What can hang from each mark:
E: G
G: E N Q S T V
N: Y
S: G
Y: N S T V
V: G Y
T: Y

Each row was made from one small tree. The marks that hang from a mark follow it in brackets, in alphabetical order. Every link used is in the known rows. Write each row's tree.
In the rows, zero is written as 128.
Known rows:
N{Y{T}}: [119 134 132 103 139 127 108 171 148 123 145 139 132 149  98 154 169  94
 200 152 142 189 118 110]
N{Y}: [111 132 142  98 127 138 132 171 141 120 145 143 105 137 109 135 185 107
 209 150 137 184 116  78]
V{G{Q T} Y}: [144  54 154 199 146 141 131  85 150 112 151 148 137 126 111  85 165 144
 103 153 122 160 153  58]
Y{N S{G} T}: [176 120  95  84 144  79 102 104  95  81 130 123 176 156 107 157 123  83
 150 139 158 170  72 148]
G{T}: [129 103 140 111 145 141 113 128 151 123 143 129 116 125 127 128 187 122
 149 133 127 171 123  87]
E{G{N Q}}: [115 107 136 115 135 138 126 105 115 113  92 155 121 129 134 142 183 133
 162 134 150 135  75  98]
T{Y{N}}: [127 137 115  95 116 115 122 103 152 131 150 139 129 112 118 161 177 107
 169 144 152 207  46  64]
Y{S{G} T}: [157 146 116  71 146 103  97 126 114  96 121 108 165 150  95 165 121  79
 154 142 141 154  90 110]
S{G}: [126 142 134  80 139 130 108 174 140  91 112 111 124 146 100 118 157 121
 167 145 127 154  80  65]
Y{N S{G{E Q T}}}: [164  69 111 126 137  91 128  89  97  88 127 137 145 116 132 128 140 118
  96 122 148 151 142 134]
G{N{Y} S}: [114 102 160 108 123 124 155 132 122 140 138 127 125 108 154 134 195 138
 153 110 148 136 128 120]
E{G{Q S T V}}: [112  61 150 133 143 122 127  85 150 111  84 139 139 101 140 141 173 153
 110 133 113 104 131 125]
N{Y{S V{G{T}}}}: [132  96 132 109 137  94 148 105 113  89 153 152 130 134 119 118 167  94
 187 154 136 176 157 114]
N{Y{S T V{G{E}}}}: [130 107 132 110 142  86 134 101 114  99 148 141 157 135 105 132 143  77
 173 156 140 180 162 139]
Y{S{G{E N Q}} T V}: [153 110  92 107 150  59 107  92  88 104 105 127 177 134 114 149 117 100
 111 104 159 156 134 192]
S{G{V}}: [115 139 139  97 135 113 125 169 140  90  95 117 132 142 100 112 151 144
 151 148 119 151  85  88]
Y{N S{G{E Q V}} T}: [165  90 100 131 141  66 119  88  93  94 106 131 182 130 112 153 111 114
  95 126 151 159 118 181]
E{G{S T{Y} V}}: [ 92 102 165 105 133 119 121  82 176 115 102 133 145  93 131 144 172 132
 121 161 111 121 114  90]
Y{N S{G}}: [165 117 108  77 130  92 132 103  85  77 129 129 145 138 120 134 144  98
 162 136 151 162  74 108]
S{G{E N{Y} T V}}: [ 90  99 169 153 135 105 135 175 147 104 108 139 132 122 125  77 162 168
  89 147 126 143 190 134]
E{G{N{Y{S}} Q}}: [115 107 136 114 128 126 137 110 103 109 102 169 120 127 130 149 176 117
 175 144 155 135 104 107]
S{G{E N T V{Y}}}: [101  98 172 167 139 110 128 143 145 111 112 135 144 120 117  59 150 166
  61 144 124 139 181 120]

Write each row's tree:
[163  46 101 131 141  73 149  48  99  90 128 135 152 123 149 115 174 137
 146 109 145 166  88 157]
Y{N V{G{Q S}}}
[104  83 149 139 134 107 137 106 127 119  80 151 150 117 139 150 170 152
 132 132 140 113 119 160]
E{G{N{Y{T}} Q S V}}
[128  75 162 144 133 116 147  54 143 110 157 129 145  93 132 111 162 118
  92 167 125 169 149  62]
V{G{E T{Y{N S}}}}
[147  78 172 172 137 126 156  52 108 111 162 147 150 122 129  77 160 123
 103 158 137 150 153  70]
V{G{N T} Y{S}}
[125 116 129 124 135  95 124 156 128 106 116 137 150 133  94 152 127 106
 140 147 138 159 164 136]
N{Y{S{G{E Q V}} T}}
[126  74 137 146 140 106 121  71 134 110  91 150 166 119 120 137 150 133
 120 140 130 122 103 141]
E{G{Q S V{Y{N T}}}}
[145 116 120 117 143  89 116 113 112 109  96 116 171 126  99 161 107 110
  97 128 134 144 136 142]
Y{S{G{E Q V}} T}
[168 111  82  68 136  54 127  85  74  65 125 138 155 145 123 123 141  89
 175 123 157 176  77 158]
Y{N S{G} V}
[116  85 175 153 131 122 156  57 137 127 148 129 142  89 143 107 169 134
  79 156 133 156 161  65]
V{G{E N T{Y{S}}}}
[127  73 157 154 138 141 153  91 129 117 122 122 127 106 124 112 166 143
 116 141 120 154 136  61]
V{G{E Q}}
[109 107 157 106 144 139 115 104 133 107 111 152 124 131 139 117 191 126
 153 154 139 136 103 101]
E{G{N T}}
[119  72 178 147 147 143 141  91 148 110 142 119 130 108 129  87 174 135
 105 161 109 155 165  63]
V{G{E T}}
[118 134 144 138 139 103 118 156 131 104 103 131 158 152 100  94 140 149
 118 143 138 153  99 121]
S{G{N V{Y{T}}}}
[100  83 172 119 139 119 138  82 136 112  92 140 144 106 156 117 184 154
 113 140 124 103 123 135]
E{G{N S T V}}
[130 131 136 109 129 112 137 129 102 132 141 146 138 137 128 154 169 103
 172 130 164 172 115 133]
G{N{Y{S T}}}
[ 96 119 153 115 127 109 135  74 138 113 102 159 141 106 135 138 171 129
 126 163 137 140 102 102]
E{G{N T{Y{S}} V}}
[128 131  93  89 122  85 119  87 143 121 146 146 137 118 119 151 175 100
 180 132 157 217  50 102]
T{Y{N V}}
[125 115 123 126 135 110 125 166 135  96  83 124 130 136 104 127 148 161
 132 128 124 148  91 100]
S{G{Q V}}
[157  85 142 165 147 116 121  75 130  98 159 141 173 153 100  90 148 110
 139 171 140 187  95  91]
V{G Y{N T}}
[149   4 166 215 144 119 147  39 141 117 156 138 159  90 140  71 160 154
  42 135 123 136 199 105]
V{G{E Q S T} Y{N}}
[112  90 162  86 147 141 109  94 155 105 113 126 133 111 138 134 181 113
 144 150 116 111 121  90]
E{G{S T}}
[125  68 163 169 127 124 175  89 100 119 130 144 128 105 139 110 169 145
 112 139 142 148 164  93]
V{G{E N{Y{S}} Q}}
[117 115 148 141 139 100 115 143 141  98 110 128 163 135  91  82 125 133
  98 156 125 161 138 122]
S{G{E V{Y{N T}}}}
[124  86 131 162 140 103 126 152 134 104  88 137 134 132 131 110 163 188
  88 115 136 140 125 138]
S{G{N Q T V}}
[126 113 120 118 119  86 153  44 118 129 136 138 145  90 128 151 152 108
 124 131 151 179 111  85]
T{Y{S V{G{E N Q}}}}
[100  98 150  97 137 110 114  69 155 118 113 141 144 100 151 136 184 123
 126 141 139 125 111 115]
E{G{N S T{Y{V}}}}
[120  85 134 120 147 142 103 108 147 104 104 153 119 126 123 141 180 125
 151 147 128 139 111  91]
E{G{Q T}}
[100 103 138 145 134 112 130 125 123 112  81 170 139 137 122 144 171 145
 156 149 147 143 103 147]
E{G{N{Y{T}} Q V}}
[114 118 137 121 124 103 139  89 155 132 133 139 136  95 123 156 161 127
 116 145 125 176 123  89]
G{T{Y{S}} V}
